Each row comes from the steps of one path. Every step used is in the known rows, and no mark comes twice. Write the path behind each row, first mark first.
Known rows
sukos, bena, tula: [ 1.06 -2.73  0.86  0.53 -0.77 -1.10  3.15  0.01 -0.78  0.95 -1.59 -1.47
  2.00 -0.02  4.94 -0.20  0.15  0.46  0.50  1.93  0.22 -0.18]
bena, tula, sukos, gozag: [-1.03 -2.51  0.05 -0.01  0.15 -1.77  0.82 -0.20 -1.40  0.54 -1.01 -0.91
  1.45 -1.87  1.30  1.57 -0.28 -0.74 -0.87  1.94  0.18 -0.29]
tula, sukos, papo, gozag: [-1.37  4.33 -0.44 -0.67 -0.07  0.39 -0.18 -0.38  0.20  1.84  1.31  3.07
 -0.27 -0.35 -3.41 -0.28 -0.15 -0.65 -1.24  1.60 -0.88 -0.21]
tifil, gozag, tula, sukos: [-0.98  2.16 -1.32 -0.66  0.09  1.03 -1.07  0.28  1.34 -0.80 -0.28  1.05
 -0.68 -1.70  0.17  0.37  0.14 -0.58  0.58 -2.98 -0.66 -0.13]
bena, tula, gozag, sukos, papo: [-0.12 -0.91 -1.25  0.05  0.11 -0.29 -0.01 -1.24  0.21 -1.20  5.05 -0.06
 -1.48 -0.03 -1.29  1.56  1.70 -0.35 -0.91  2.33  1.25 -1.18]
gozag, sukos, tula: [ 0.43 -1.40 -0.19 -0.62  0.04  0.57 -0.10  0.54 -0.53 -0.71  4.17 -1.19
 -0.95 -1.03 -2.55  0.01 -0.61  1.16  0.64 -1.57  1.32  1.34]
tifil, gozag, tula, sukos, papo: [-0.90  2.72 -1.63 -0.79  0.15  2.04 -0.75 -0.37  1.47 -0.27 -1.49  2.11
 -1.92 -1.09 -0.49  1.54  1.00 -1.20 -0.01  0.66 -1.38  0.48]
tanos, gozag, bena: [ 1.92 -0.70  1.76  0.88  0.91 -0.76 -0.11 -0.17  0.24 -1.20 -2.15 -0.59
  0.69  1.28  3.72 -0.32 -0.50  0.22  0.50 -1.28 -0.97  0.00]
papo, gozag, tula: [-0.59  1.00 -0.85 -0.68 -0.23  0.94 -2.41  0.57  1.40  0.98  3.37  0.39
 -0.34  0.31 -1.41 -0.43 -0.81  0.39 -0.36 -2.90 -0.52  0.54]
tanos, gozag: [ 0.35 -0.09  1.05 -0.34  0.11  0.29  1.16 -0.84 -0.22  0.28 -0.19 -0.22
  1.36 -0.21  3.33 -0.07 -0.01  0.30  0.52 -1.28 -0.06 -1.05]
gozag, sukos, bena: [ 1.04  0.83 -0.33 -0.39 -0.09 -0.06  1.55  0.73  0.21  0.35 -1.26 -1.69
  0.74 -0.60  0.86 -1.97 -0.16  0.00  1.18 -1.55  1.42 -0.82]
papo, gozag: [-0.07  1.26  0.54 -0.68 -0.75 -0.02 -1.16  0.42  0.44  1.52  2.87  0.81
  0.91  0.42 -0.51 -1.33 -0.91  0.85 -0.93 -1.17 -0.52 -0.24]
sukos, bena: [ 0.42 -0.12  1.07 -0.14 -0.34  0.44  2.21  0.31 -0.11  1.57 -5.11 -0.46
  1.86  0.22  3.49 -1.65 -0.44  0.06  0.35  0.39  0.23 -0.27]
sukos, bena, tula, gozag: [ 0.21 -1.79  0.71  1.01 -0.31 -0.83  1.54 -0.84 -0.69 -0.11 -2.20 -0.69
  1.57  0.97  3.09  0.06  1.14  0.08 -0.02  0.26  0.64 -1.51]
papo, tula: [-1.06 -0.58  0.21 -0.37 -1.27  0.81  0.35 -0.07 -0.92  1.15  1.46  0.44
  0.47  1.01 -1.48 -0.95 -0.10  1.35  0.47  0.19  1.06 -0.49]
gozag, bena, tula, sukos: [ 0.12 -1.04  0.91  1.35  0.61 -2.45  1.58  0.37 -0.44 -1.33  0.12  0.22
  0.51 -0.72  2.18  0.26 -0.81 -0.19 -0.35  1.23 -0.06  0.48]
gozag, bena, tula, sukos, papo: [ 0.19 -0.48  0.43  1.16  0.66 -1.43  1.82 -0.29 -0.16 -0.57 -0.86  1.19
 -0.70 -0.08  1.22  1.35  0.02 -0.86 -0.99  4.75 -0.82  1.08]
sukos, tula, gozag, bena: [ 0.42 -2.06  1.83  1.26  1.10  0.51 -2.53  0.02 -0.33 -1.83 -2.01  0.42
 -0.96  2.21 -1.59  0.50 -0.26  0.75 -0.75 -1.33 -0.27  1.64]
bena, tula: [-0.11 -3.16  0.79 -0.05 -0.64 -1.09  1.83 -0.18 -0.38  0.60  2.72 -0.69
  1.29 -0.80  3.64  0.54 -0.31  0.74 -0.74  2.20  0.53 -0.01]
papo, gozag, tula, sukos, bena: [-0.80  4.12 -1.45 -0.01  0.34  0.40 -0.52  0.86  0.52  1.07 -1.42  1.08
  0.21 -0.41 -2.25 -1.19 -0.48 -0.63  1.23 -4.29 -0.35 -0.18]
gozag, sukos, bena, tula: [ 1.71 -1.56 -0.65  0.29 -0.51 -1.59  2.65  0.48 -0.40 -0.43  2.37 -2.50
  0.84 -0.64  2.48 -0.63  0.34  0.42  1.44  0.01  1.31 -0.78]
tifil, gozag, sukos, bena, tula: [ 2.91 -0.90 -0.81  0.31 -1.31 -1.72  0.82  0.19  0.14 -1.58  3.27 -2.61
  0.16 -0.33  3.52 -0.40  1.20  0.68  2.13 -0.71 -0.17 -0.92]

Write each row's path
[-0.25  2.60 -1.04  0.41  1.23  0.82  2.04 -0.39 -0.22 -0.24 -4.86 -0.02
  0.70 -1.16  1.59  0.09  0.48 -1.23  2.62 -4.37  0.13 -0.97] : tanos, gozag, tula, sukos, bena
[-0.12 -0.83  1.14  0.46  1.31 -1.19 -1.37  0.72 -0.23 -0.31 -6.45 -0.44
  0.59 -0.08  0.01 -0.01 -1.34 -1.22 -1.11  0.41 -0.81  0.64] : tula, sukos, gozag, bena
[ 1.80 -0.65 -0.39 -0.61 -0.78  0.61 -1.91  0.37  0.11 -1.89  4.97 -1.29
 -1.71 -0.48 -1.33  0.43  0.26  1.46  1.34 -2.39 -0.31  1.12] : tifil, gozag, sukos, tula
[ 0.23  1.55 -0.48  0.06  0.50  0.29 -0.06 -0.04  0.25 -0.78 -2.08 -0.84
  0.42  0.36 -1.10 -1.61  0.71 -0.28  0.81 -3.37  1.75 -2.07] : tula, gozag, sukos, bena
[-0.24 -1.57 -0.81  0.19  0.16 -1.22 -0.13 -0.64 -0.02 -1.77  5.90 -0.93
 -0.25 -0.57 -0.81  0.49  0.86  0.37 -0.30 -1.41  1.92 -1.86] : bena, tula, gozag, sukos
[ 0.78  1.80 -1.76 -0.82 -1.83  1.30 -1.58 -0.60  0.19 -0.88  5.17  0.22
 -2.51  1.25 -3.53  0.09  1.80  0.95  1.46  1.25 -0.19 -0.55] : tifil, gozag, sukos, papo, tula
[-1.26  2.00 -0.94  0.02  0.69  0.87  1.87  0.54  0.35  0.74 -5.53  0.36
  0.58 -1.44  0.44 -0.70 -0.35 -1.11  1.23 -2.40  0.68 -0.05] : gozag, tula, sukos, bena
[-0.63 -0.41  0.28  0.79  0.23 -0.91 -1.93  0.49 -1.33 -0.35 -4.00 -0.33
 -0.17  1.36 -3.61 -0.16 -0.66 -0.28  0.35 -0.02 -0.22  0.32] : papo, tula, sukos, gozag, bena
[ 0.82  0.78 -0.76 -0.55 -0.37  0.22 -2.42  0.69 -0.36 -0.27  7.98 -0.56
 -1.28  0.07 -5.08 -0.49 -0.63  1.60  0.68 -3.39  0.13  1.27] : papo, gozag, sukos, tula
[ 1.88 -5.41  1.44  1.09  0.22 -2.34 -1.26  0.34 -0.40 -0.66 -1.50 -2.72
  0.61  1.12  3.78  1.32 -0.74 -0.01 -1.25  3.14 -1.26  1.29] : sukos, gozag, bena, tula
[ 0.09  3.93  0.25  0.48  0.60 -0.40 -1.49  0.24  0.73  0.28 -0.30  2.62
 -0.92  1.10 -3.07 -0.54 -0.59 -0.73 -1.11  1.37 -1.84  0.99] : tula, sukos, papo, gozag, bena
[-1.32 -0.12 -0.14 -0.04  0.00 -0.44  3.03 -0.82 -0.73  0.85  1.01  1.66
  0.19 -1.58  1.07  1.64  0.59 -0.81 -1.07  4.87  0.20  0.12] : bena, tula, sukos, papo
[-1.84  2.33 -0.11 -0.72  0.40  1.02  2.13 -0.52  0.08  1.54 -2.60  2.49
  0.16 -1.45 -0.52  0.38  0.03 -1.17 -1.24  3.22  0.22  0.03] : tula, sukos, papo
[-2.28  1.24 -1.14 -0.54  0.91  1.04  0.82  0.37  0.80  0.35 -1.18  1.16
 -0.19 -2.12 -0.68  0.14 -0.65 -0.80 -0.08 -2.18  0.92  0.13] : gozag, tula, sukos
[-0.41  0.33  0.52  1.08  0.00  1.17 -2.30 -0.92 -0.16 -0.77 -1.77  1.66
 -1.83  4.08 -3.97  0.22  1.25  0.20 -0.66  2.24 -0.27  0.12] : sukos, papo, tula, gozag, bena
[ 0.04  2.23  0.19 -0.81 -0.69  1.04 -1.08 -0.36  0.58  2.11  2.14  1.81
 -0.17  1.08 -1.44 -0.36 -0.10  0.17 -1.57  2.52 -1.30  0.53] : sukos, papo, gozag
[ 1.27 -3.19  1.83  0.36  0.58 -0.91 -2.21  0.66  0.34 -0.05 -5.25 -1.88
  0.64  1.45  1.89 -0.04 -1.24 -0.39 -1.40  1.54 -1.18  1.23] : sukos, gozag, bena
[-1.03 -1.64  1.08  0.04  0.37  1.42 -1.25 -0.60 -0.81 -0.28 -0.54  0.88
 -0.29  0.75 -2.01  0.69  0.21  0.81 -0.82 -1.43  0.58  0.47] : sukos, tula, gozag
[-0.52 -2.88 -0.41 -0.85  0.48  1.09 -2.04  0.38  0.69  0.98 -3.15 -1.68
  0.07 -0.23  0.91  1.16 -0.60 -0.75 -0.89 -0.17 -0.17  0.96] : sukos, gozag, tula
[-1.16  0.15 -0.18 -0.53 -1.25  1.76  0.68 -0.83 -0.67  1.65  0.61  1.27
 -0.68  1.55 -2.14  0.12  0.76  0.60 -0.27  4.05  0.36  0.20] : sukos, papo, tula
[ 1.24  0.86 -0.51 -1.00 -0.84 -0.02 -1.18  0.39  1.11 -1.36  3.68 -1.02
 -0.57 -0.81  0.84 -0.90  0.22  0.57  0.67 -2.14 -0.03 -0.89] : tifil, gozag, sukos
